What can hang from each mark:
z_922: z_340
z_355: z_330
z_301: z_271
z_875: z_271 z_330 z_632
z_340: z_632 z_922
z_330: z_355 z_875
z_271: z_301
z_632: z_340 z_875

Every row comes from one small tree of marks. The marks that hang from a mark follow it in brackets, in the order of their numbers. Every link used is in the known rows. Which tree was each row made from?
(in the rows, 128 means zero)
Known rows:
z_330{z_355 z_875{z_271{z_301}}}: [123 158 164 143 171 155 148  68 172  89 104 139  54  89 163  87 134 163
 149  97  99 128 140 147]
z_632{z_875}: [117 126 129 118 161 133 103 142 149 172 173  79 132 132 152 172 143 122
  98 160 126 150  59  72]
z_301{z_271}: [118  99 112 129 202 147  79 150 140 177 124 133 136 147 178 159 162 160
 103 144 139 155 112 109]
z_340{z_632{z_875{z_271{z_301}}} z_922}: [171  67  93 104 112 117 101 127 110 129 110 121 150 133 127 143 143  99
 112 175 142 116  88 127]
z_632{z_340}: [ 86 117 148 151 152 144  85 149 109 138 121  87 149 165 160 143 118 157
  97 122 137 155 115 100]
z_875{z_271{z_301} z_330{z_355} z_632}: [115 129 110  85  97 135 166 111 159  89 117 201 136  84 106  89 144 129
 148 112  90 112 189 117]
z_271{z_301}: [ 93 117 138 108 165 173  84 113 163 127 112 108 112 153 189 128 163 138
 107 135 143 162  94  79]
z_922{z_340}: [108 142 144 137 157 162  94 146 115 122 161 119 100 164 138 176 135 132
 136 133 171 147 118 116]
z_355{z_330{z_875{z_271{z_301} z_632}}}: [138 166 167 122 100 126 133  77 152 101  57 141  73 123 143  63 145 108
 157 128 151 135 123 182]
z_922{z_340{z_632{z_875}}}: [162 128 124 116 158 149  96 158 103 156 168 122 121 160  84 190 159  80
 106 174 159 142 107 114]
z_355{z_330{z_875{z_271 z_632}}}: [151 177 136 159 105 121 137  98 138 131  99 128  76 110 121  85 122 116
 161 134 163 115 121 183]
z_875{z_271{z_301} z_330 z_632}: [118 106 107  81  83 135 145 103 154 119  88 180 157 124 138  83 141 119
 137 145 120 103 163 104]
z_922{z_340{z_632}}: [146 132 103 142 173 173  76 158 104 130 157 147 100 174 110 161 149  94
 123 160 189 125 147 132]
z_875{z_330}: [ 88 109  92 126 141 152 118 145 150 145 179 137 149 139 148 145 142 141
 136 103 129 130 116  75]
z_330{z_875{z_632}}: [151 171 104 150 165 155 140 105 168 169 121 101 103 158 161 113 117 114
 106 119 173 119 119 130]
z_875{z_330{z_355} z_632{z_340}}: [102 136 110 128 113 117 155 159 121 106 163 154 177 132  82 131 125 129
 124  71 103 140 187 117]
z_330{z_355 z_875{z_271}}: [136 167 135 174 172 148 154  95 161 110 145 124  59  78 154 110 105 166
 155 101 116 112 136 154]
z_632{z_340 z_875{z_271{z_301}}}: [ 99  95 211  88 110 109 111 119  97 121  73  99 151 137 161 129 128 147
  93 164  82 160  96 112]
z_355{z_330{z_875{z_271 z_632{z_340}}}}: [137 166 174 164  92  93 134 119  98 117  65 117 110 133 118  82  97 124
 148 114 143 131 140 203]
z_330{z_875}: [125 154 126 163 192 162 122 102 171 160 138  89  86 153 180 126 124 141
 130 105 155 137  88 118]

Which tree is each row?
[ 88 112 152 117 120  94 143 165 111 118 193 121 174 112  89 170 133 147
 124  72  55 170 131  90]
z_632{z_340 z_875{z_330{z_355}}}
[141 123  69 111 156 128 138 164 151 147 224 159 146  92  62 154 170  98
 128 111  95 135 130  82]
z_340{z_632{z_875{z_330{z_355}}}}
[106 110 148  78 113 113 158 114 147 100 162 165 135  69 109 129 160 146
 153 112  39 143 127  83]
z_632{z_875{z_271{z_301} z_330{z_355}}}
[122 161 160 171 131 132 121 103 139 113 118 117  56 103 145  97 120 143
 179 116 144 129  95 166]
z_355{z_330{z_875{z_271}}}
[114 102 167  85 132 128 116 105 143 134 104 113 126 111 165 131 149 133
 104 184 101 142  77  88]
z_632{z_875{z_271{z_301}}}
[146 176 140 126 138 146 167  72 176 103  80 150  65  96 143  74 130 132
 133 111 118 117 159 160]
z_330{z_355 z_875{z_271{z_301} z_632}}
[148 116  74 119 133 119 155 143 136 134 197 177 137  61  59 132 144 111
 142 137  87 101 151 111]
z_340{z_632{z_875{z_271 z_330{z_355}}}}
[134  79 138 118  62 107 115 123  81  89  44 119 173 171 151 115  96 131
 110 135 142 114 146 162]
z_875{z_271{z_301} z_632{z_340{z_922}}}
[113 147 190 140 131 140 115  74 152  88  77 127  57 117 167  79 148 140
 175 114 131 149  94 161]
z_355{z_330{z_875{z_271{z_301}}}}
[138 184 130 161 131 129 126 115 165 143 124 110  82 142 125 104 145  97
 142 106 177 147 100 157]
z_355{z_330{z_875{z_632}}}
[158 186 116 158 144 144 176  97 165 126 129 138  71  91 123  95  98 132
 139 109 133  94 167 163]
z_330{z_355 z_875{z_271 z_632}}
[113 108 115 116  71 100 145 148  95 128 100 155 189 139 112 107  93 139
 125 132 119 103 187 136]
z_875{z_271 z_330 z_632{z_340}}
[134 117  81 111  86 131 147 133 140 147 133 167 163 114 112 106 110 119
 136 146 139  79 162 113]
z_875{z_271 z_330 z_632}
[160 102 114 104 103 115 137 159  84 140 165 177 148 122  57 168 137  95
 151 169 127  97 154 132]
z_922{z_340{z_632{z_875{z_271 z_330}}}}
[166 162 111 152 133 144 158  92 154 162  93 118  93 128 149  96  95 131
 125 147 164  85 137 152]
z_330{z_875{z_271 z_632}}
[112 129 118 127  84 102 163 150 109  97 129 176 169  96  82 105 102 154
 143  98  94 106 209 142]
z_875{z_271 z_330{z_355} z_632{z_340}}
[164 114 163  79 129 136 104 119  97 117 104 156 109 134 101 146 161  91
 112 205 132 130 129 136]
z_922{z_340{z_632{z_875{z_271{z_301}}}}}
[112 105 182 121 114  99 116 145  81 147 112  85 156 128 138 150 101 158
  97 167  95 132 102 113]
z_632{z_340 z_875{z_271}}
[124 123 140 133 102 119 121 138  95 138  72 122 156 144 137 106  91 140
  92 164 151 103 166 145]
z_875{z_271 z_632{z_340}}
[174  82  57 143 146 126  92 167 109 157 181  84 157 155 119 183 140  86
  98 153 165 120  72 114]
z_340{z_632{z_875} z_922}
[ 92  93 144 106 113  90 126 166 101 155 167 102 196 157 118 171 124 138
 112 105  82 160 102  78]
z_632{z_340 z_875{z_330}}
[156 142 111 188 132 108 157 145 111 107 132  91 133 161 121 143  81 139
 131  42 140 130 145 185]
z_330{z_355 z_875{z_632{z_340{z_922}}}}
[135 100  91 152  94 113 108 167  84 130 108  84 185 188 139 154  91 125
 103 108 175 123 121 142]
z_875{z_632{z_340{z_922}}}
[105  78 121 140  95  69 146 182  81 100 204 100 194 129  88 191 110 149
 144  47  62 153 109 115]
z_632{z_340{z_922} z_875{z_330{z_355}}}
